Each row was made from one walk, in order. Every step used is in the known rows, and no mark comes twice. Write each row's walk.
Known rows
a, l, f, n, z: [-1.778  0.967 -0.014 -4.617  1.810 -5.284  0.139  0.789  6.787 -0.371
 -1.687 -2.128  0.256 -1.675  0.376 -2.850  2.280 -3.132  5.147  0.603
 -3.510 -4.968 -1.119 -0.212]
x, a, l, z, f, n, c: [-0.838  1.555  1.360 -1.141  1.645 -6.553 -1.568  0.709  3.515  0.413
 -1.320 -1.827 -0.006 -2.349  2.755 -4.481  2.367 -1.797  5.647  0.007
 -4.833 -3.722 -0.767  0.631]
x, a: [-1.370  1.050  1.170  0.408  1.211 -5.286 -0.787  0.936 -0.347 -0.529
 -0.744 -2.339  0.844 -2.091  4.171 -2.666  0.729 -4.848  1.844  0.959
 -2.252 -0.225  1.033  0.263]
x, a, l, n, z, c: [-1.357  1.986  0.602 -1.293  1.104 -5.030 -2.593  0.977  4.567  1.143
  0.288 -1.042 -0.278 -3.183  4.052 -3.750  1.810 -3.833  3.488  0.712
 -2.730 -2.409 -0.307  1.708]
n, c, l, a: [-1.897  0.367  0.659 -0.804  1.355 -5.698 -2.400  0.583  2.309 -0.288
 -0.722 -0.790  1.727 -2.486  3.222 -5.302 -0.685 -1.700  4.550 -0.166
 -3.773 -0.310 -1.655 -0.047]
a, l, z, f: [-3.002  2.899  0.776 -2.067  1.861 -6.561  0.332  0.777  3.054 -1.367
 -1.925 -1.688  0.027 -0.325  1.018 -4.014  1.874 -2.428  5.481 -1.576
 -4.092 -2.994  0.497 -1.405]
x, a, l, n, z: [-0.860  1.012  0.355 -1.249  1.349 -5.293 -2.326  0.723  4.254  0.859
  0.195 -1.660 -0.735 -2.920  3.511 -4.436  1.898 -4.250  3.076  0.366
 -2.075 -4.278 -0.003  1.439]
f, c: [-4.344  0.688  0.857 -0.982  1.319 -4.349  1.064  0.534  2.697 -1.710
 -0.336 -0.881  2.865 -1.035  2.729 -1.872 -0.665 -4.159  1.384  0.775
 -3.829  0.197  0.654 -0.228]
a, l, z, f, n: [-2.617  2.615  0.819 -1.828  1.907 -5.965 -0.077  0.532  4.641 -1.672
 -2.463 -1.885 -0.290 -0.973  0.334 -3.349  2.669 -1.593  5.370 -1.029
 -4.729 -3.978  0.018 -0.988]
x, a, l, n, z, f, c: [-1.115  1.639  0.909 -1.949  1.872 -6.124 -1.734  0.627  5.558  0.826
 -0.680 -0.720  0.176 -2.045  3.034 -5.080  1.980 -4.172  3.080  0.446
 -3.872 -4.788 -0.519  1.465]
c, l, f, n: [-1.942 -0.486  0.148 -4.937  1.745 -4.596 -0.021  0.745  4.154 -1.802
 -3.423 -1.791  0.770 -1.161 -0.052 -2.937  1.887 -1.197  6.132  1.094
 -4.558 -1.708 -1.051 -1.294]
x, a, l: [-0.467  1.218  0.550 -2.165  1.208 -6.276 -0.588  0.554  1.477 -0.548
  0.564 -2.084  0.508 -1.402  3.597 -3.460  0.670 -4.303  3.409 -0.477
 -2.032 -1.625  0.305  0.289]
c, l, z, f, n: [-3.119  1.428  1.082 -3.527  1.946 -4.958 -0.351  0.736  2.384 -2.143
 -4.476 -1.277 -0.408 -1.101  0.017 -4.012  2.694 -0.091  6.760 -0.252
 -5.040 -1.914  0.294 -1.876]
c, l, z: [-3.590  0.308  0.380 -3.245  1.192 -4.811 -0.199  0.868  0.340 -1.976
 -2.438 -1.219 -0.213 -1.132  1.350 -3.994  1.156 -0.904  6.518 -0.709
 -2.984 -0.342  1.155 -2.101]
a, l: [-2.335  1.737 -0.146 -2.266  1.250 -5.768  0.231  0.166  2.947 -1.919
  0.281 -1.828  0.929 -0.806  1.763 -2.664  0.440 -3.550  3.198 -1.193
 -2.384 -1.962  0.331 -0.994]
z, c, l, f: [-3.774  2.518  0.898 -4.383  1.180 -4.702 -0.510  1.502  2.009 -0.931
 -1.882 -0.399  2.212 -1.133  2.162 -2.098  0.937 -1.915  6.542  1.088
 -4.409  2.998 -0.862 -1.137]
n, z, f, l: [-3.777  3.758  0.656 -2.474  1.994 -5.331  0.088  1.170  2.343 -0.122
 -5.146 -0.672  0.228 -1.196  1.151 -4.152  2.528 -4.330  3.316  0.585
 -4.571 -2.541  0.563 -2.680]
x, a, l, z, f, c: [-1.293  1.652  1.388 -2.766  1.696 -6.980  0.031  0.813  2.614  0.145
 -0.670 -1.243  0.541 -0.671  3.050 -4.534  1.242 -3.453  5.083 -0.742
 -3.785 -2.569  0.118  0.273]
f, l, z, c: [-4.797  2.201 -0.330 -0.172  0.784 -4.477  0.446  1.428  1.119 -0.319
 -3.674 -0.969  0.329 -0.526  1.877 -2.151  1.347 -1.766  5.486 -0.418
 -5.171  2.343  0.627 -3.185]
f, z, c, l, n: [-5.075  0.820  0.533 -1.824  1.049 -2.570 -1.352  1.712  3.635 -0.110
 -1.781 -0.414 -0.348 -1.637  2.365 -2.178  2.013 -2.071  3.025  1.032
 -3.966  0.986  0.774 -1.942]
a, l, f, n: [-1.482  0.909 -0.035 -3.405  1.767 -5.594  0.401  0.604  6.422 -1.092
 -1.160 -2.558  0.806 -1.070  0.290 -2.172  1.841 -2.801  4.779  0.250
 -4.183 -3.808 -1.287 -0.411]
n, c, l, z: [-4.253  0.500  0.618 -1.282  1.039 -5.255 -1.737  0.753  0.929 -0.375
 -1.414 -0.729  1.325 -2.672  2.547 -4.882  0.484 -0.135  6.785  0.137
 -4.426 -0.825 -0.344 -1.461]
x, a, l, f, c: [-0.571  0.307  0.730 -4.175  1.537 -6.621  0.542  0.872  3.547  0.472
  0.321 -1.732  1.518 -0.627  3.055 -3.783  0.453 -4.598  4.644  0.273
 -3.191 -2.226 -0.818  0.676]

Which walk is each row?
[-4.363 -0.382  0.640 -4.400  1.289 -4.598  1.038  0.656  2.497 -1.844
 -1.336 -0.122  1.647 -0.542  1.799 -3.563 -0.138 -1.608  5.304 -0.322
 -3.864 -0.138  0.655 -1.120]  f, c, l, z
[-3.736 -0.297  0.429 -2.965  1.413 -5.131 -1.111  1.235  2.644  0.801
 -1.734 -0.885  1.616 -1.684  1.929 -4.666  0.667 -1.383  6.147  1.099
 -4.969 -1.340 -1.288 -2.186]  n, c, l, f, z
[-2.823  0.304 -0.229 -1.375  1.336 -4.069 -2.047  0.288  3.461 -1.920
 -1.762 -1.066  0.020 -1.988  1.226 -3.985  1.371 -1.422  3.857  0.245
 -3.674 -1.574  0.092 -0.630]  c, l, n
[-5.288  3.250  1.473  0.913  0.882 -3.891 -0.520  1.800  0.627 -0.632
 -1.844 -1.303  0.781 -2.357  3.185 -1.388  1.528 -2.153  4.841  0.604
 -3.837  2.023  1.201 -0.627]  l, z, c
[-3.380  1.907  1.026 -3.643  1.845 -5.628 -0.145  0.953  0.741 -2.038
 -4.029 -0.929  0.015 -0.423  0.699 -4.718  1.959 -0.875  6.783 -0.736
 -4.329 -0.932  0.790 -2.478]  c, l, z, f
[-3.813 -0.278  0.406 -4.579  1.318 -4.690  0.865  0.273  2.713 -2.247
 -0.733  0.029  2.494 -0.424  1.848 -3.190 -0.702 -2.601  4.028  0.056
 -3.716  0.293  0.218 -1.075]  f, c, l
[-3.845  3.360  0.962  1.981  2.095 -3.844 -2.823  1.073  5.386  0.156
 -3.562 -1.197 -0.306 -3.447  1.801 -3.983  3.252 -4.004  1.414  1.965
 -4.615 -4.582  0.500  0.364]  l, n, z, f
[-3.415  2.024  1.136 -2.231  1.706 -3.479 -0.350  1.795  5.861  0.430
 -3.513 -1.964  1.132 -3.131  1.340 -1.145  2.938 -3.271  4.332  3.116
 -4.855 -1.979 -0.993  0.272]  l, f, n, z, c
[-4.984  3.794  1.320 -1.743  0.963 -3.272 -1.167  1.728  1.969 -0.029
 -1.736 -0.373  1.010 -3.539  3.526 -2.031  1.366 -4.138  2.934  1.765
 -2.556  0.324  1.022 -0.317]  n, z, c
[-0.655  0.111  0.476 -3.285  1.621 -5.324 -0.961  0.714  1.875 -1.989
 -1.746 -1.275  0.417 -0.872  2.257 -4.404 -0.269 -2.820  3.853 -1.207
 -2.069  0.239 -0.401 -0.108]  c, l, a
[-3.317  0.496  0.444 -2.577  1.388 -5.837 -1.420  0.801  2.219  0.091
 -1.580 -0.937  2.341 -2.063  2.072 -4.643  0.212 -1.287  6.448  1.081
 -5.078 -0.970 -1.609 -1.491]  n, c, l, f
[-3.590  0.549  0.364 -1.392  1.024 -5.316 -1.825  0.376  1.101 -0.770
 -0.932 -0.613  2.087 -2.547  2.661 -4.384 -0.191 -0.973  5.241  0.407
 -4.338 -0.359 -0.630 -1.270]  n, c, l
[-3.176  1.157  0.762 -0.641  1.439 -2.781 -0.965  0.749  5.028 -1.254
 -3.057 -2.076 -0.118 -4.081  1.461 -1.443  2.718 -3.048  1.826  2.191
 -3.342 -3.691  0.627  0.170]  f, n, z
[-4.067  2.348  0.471 -0.976  0.880 -3.666 -2.425  0.996  3.234 -1.283
 -1.130 -0.162  1.286 -2.541  2.518 -2.251  1.214 -1.332  4.495  0.949
 -4.527  2.332 -0.426 -0.020]  z, c, l, n
[-4.503  2.906  0.963 -4.927  0.946 -3.625 -1.324  1.473  2.129 -0.433
 -2.144  0.282  0.767 -2.991  2.841 -3.017  1.296 -2.889  5.247  1.253
 -2.422  0.427  0.555 -0.782]  n, z, c, l
[-4.128  2.857  1.461 -5.167  2.120 -5.097  0.064  0.932  3.459 -0.795
 -3.494  0.412  1.319 -1.462  1.451 -4.772  1.632 -3.623  4.150  0.914
 -4.144 -2.796  0.497 -1.093]  n, z, f, c, l
[-0.183  0.947  0.607 -3.147  1.516 -6.759 -0.115  0.984  2.460  0.381
 -0.302 -2.400  0.767 -0.908  3.021 -3.674  1.063 -4.547  4.665  0.149
 -2.590 -2.268 -0.679  0.153]  x, a, l, f
[-3.777 -0.501  0.094 -2.779  1.440 -4.035 -0.615  0.167  4.863 -1.693
 -0.654  0.102  1.847 -1.252  1.685 -3.591  0.080 -2.080  3.300  0.465
 -4.576 -0.979 -0.241  0.136]  f, c, l, n
[-2.579  2.830  0.176 -1.465  1.894 -5.362 -1.990  0.471  6.737 -0.334
 -1.470 -0.989 -0.374 -2.232  1.129 -4.639  2.510 -3.372  3.185 -0.164
 -3.834 -5.675 -0.268  0.168]  a, l, n, z, f
[-4.132  2.580  0.837 -3.195  0.824 -4.293 -0.935  0.986  1.007 -1.944
 -1.083 -0.143  1.915 -1.627  2.753 -1.779  0.473 -1.701  5.286  0.475
 -3.744  3.571 -0.003 -1.020]  z, c, l
[-2.669  0.501 -0.012 -4.432  1.686 -5.598  1.145  1.387  4.604  0.016
 -0.876 -2.276  0.151  0.189  0.919 -3.148  1.426 -3.932  4.406 -0.294
 -3.142 -3.107 -0.274 -2.097]  a, l, f, z
[-3.459  3.502  0.102  2.396  2.173 -5.972 -1.667  0.538  4.052 -0.116
 -4.702 -0.891  1.170 -0.878  0.884 -4.339  2.361 -2.256  3.002  0.502
 -7.889 -1.915 -1.209 -2.243]  z, f, l, n, c
[-2.617  3.529  1.633  0.909  2.372 -4.955 -0.488  0.477  3.944 -2.367
 -4.453 -2.229  1.148 -1.685  0.560 -1.800  3.071 -2.953  1.892  1.324
 -6.216 -2.251 -0.116 -0.764]  z, f, n
[-4.776  2.944  1.937 -0.047  2.056 -5.481  0.831  1.284  2.029 -1.047
 -3.563 -1.060  1.267 -0.600  1.658 -3.408  1.748 -2.834  4.174  0.215
 -5.531 -1.184  1.004 -1.147]  l, z, f, c
[-0.103  0.773  0.746 -4.156  1.627 -5.803 -0.705  1.045  4.914  0.948
 -0.962 -2.226 -0.189 -2.254  2.490 -3.642  2.180 -4.055  4.719  1.025
 -2.798 -4.510 -0.929  0.882]  x, a, l, f, n, z
[-3.041  2.325  0.284 -2.317  1.979 -5.278 -1.461  0.380  7.668 -0.136
 -0.955 -0.343  0.296 -1.900  1.230 -4.616  1.934 -3.405  3.059 -0.027
 -4.425 -5.483 -0.592  0.596]  a, l, n, z, f, c
[-3.038 -0.694  0.200 -5.831  1.668 -4.731  0.703  1.547  2.475 -0.733
 -3.024 -1.419  0.105  0.076  0.607 -3.717  1.495 -2.418  5.670  0.511
 -3.489 -0.995  0.056 -3.137]  c, l, f, z
[-2.405  1.380 -0.525  0.194  1.393 -4.969 -1.776  0.159  5.574 -1.150
  0.050 -1.870  0.176 -1.877  1.585 -3.211  1.379 -2.931  2.585 -0.559
 -3.432 -3.684 -0.307  0.225]  a, l, n
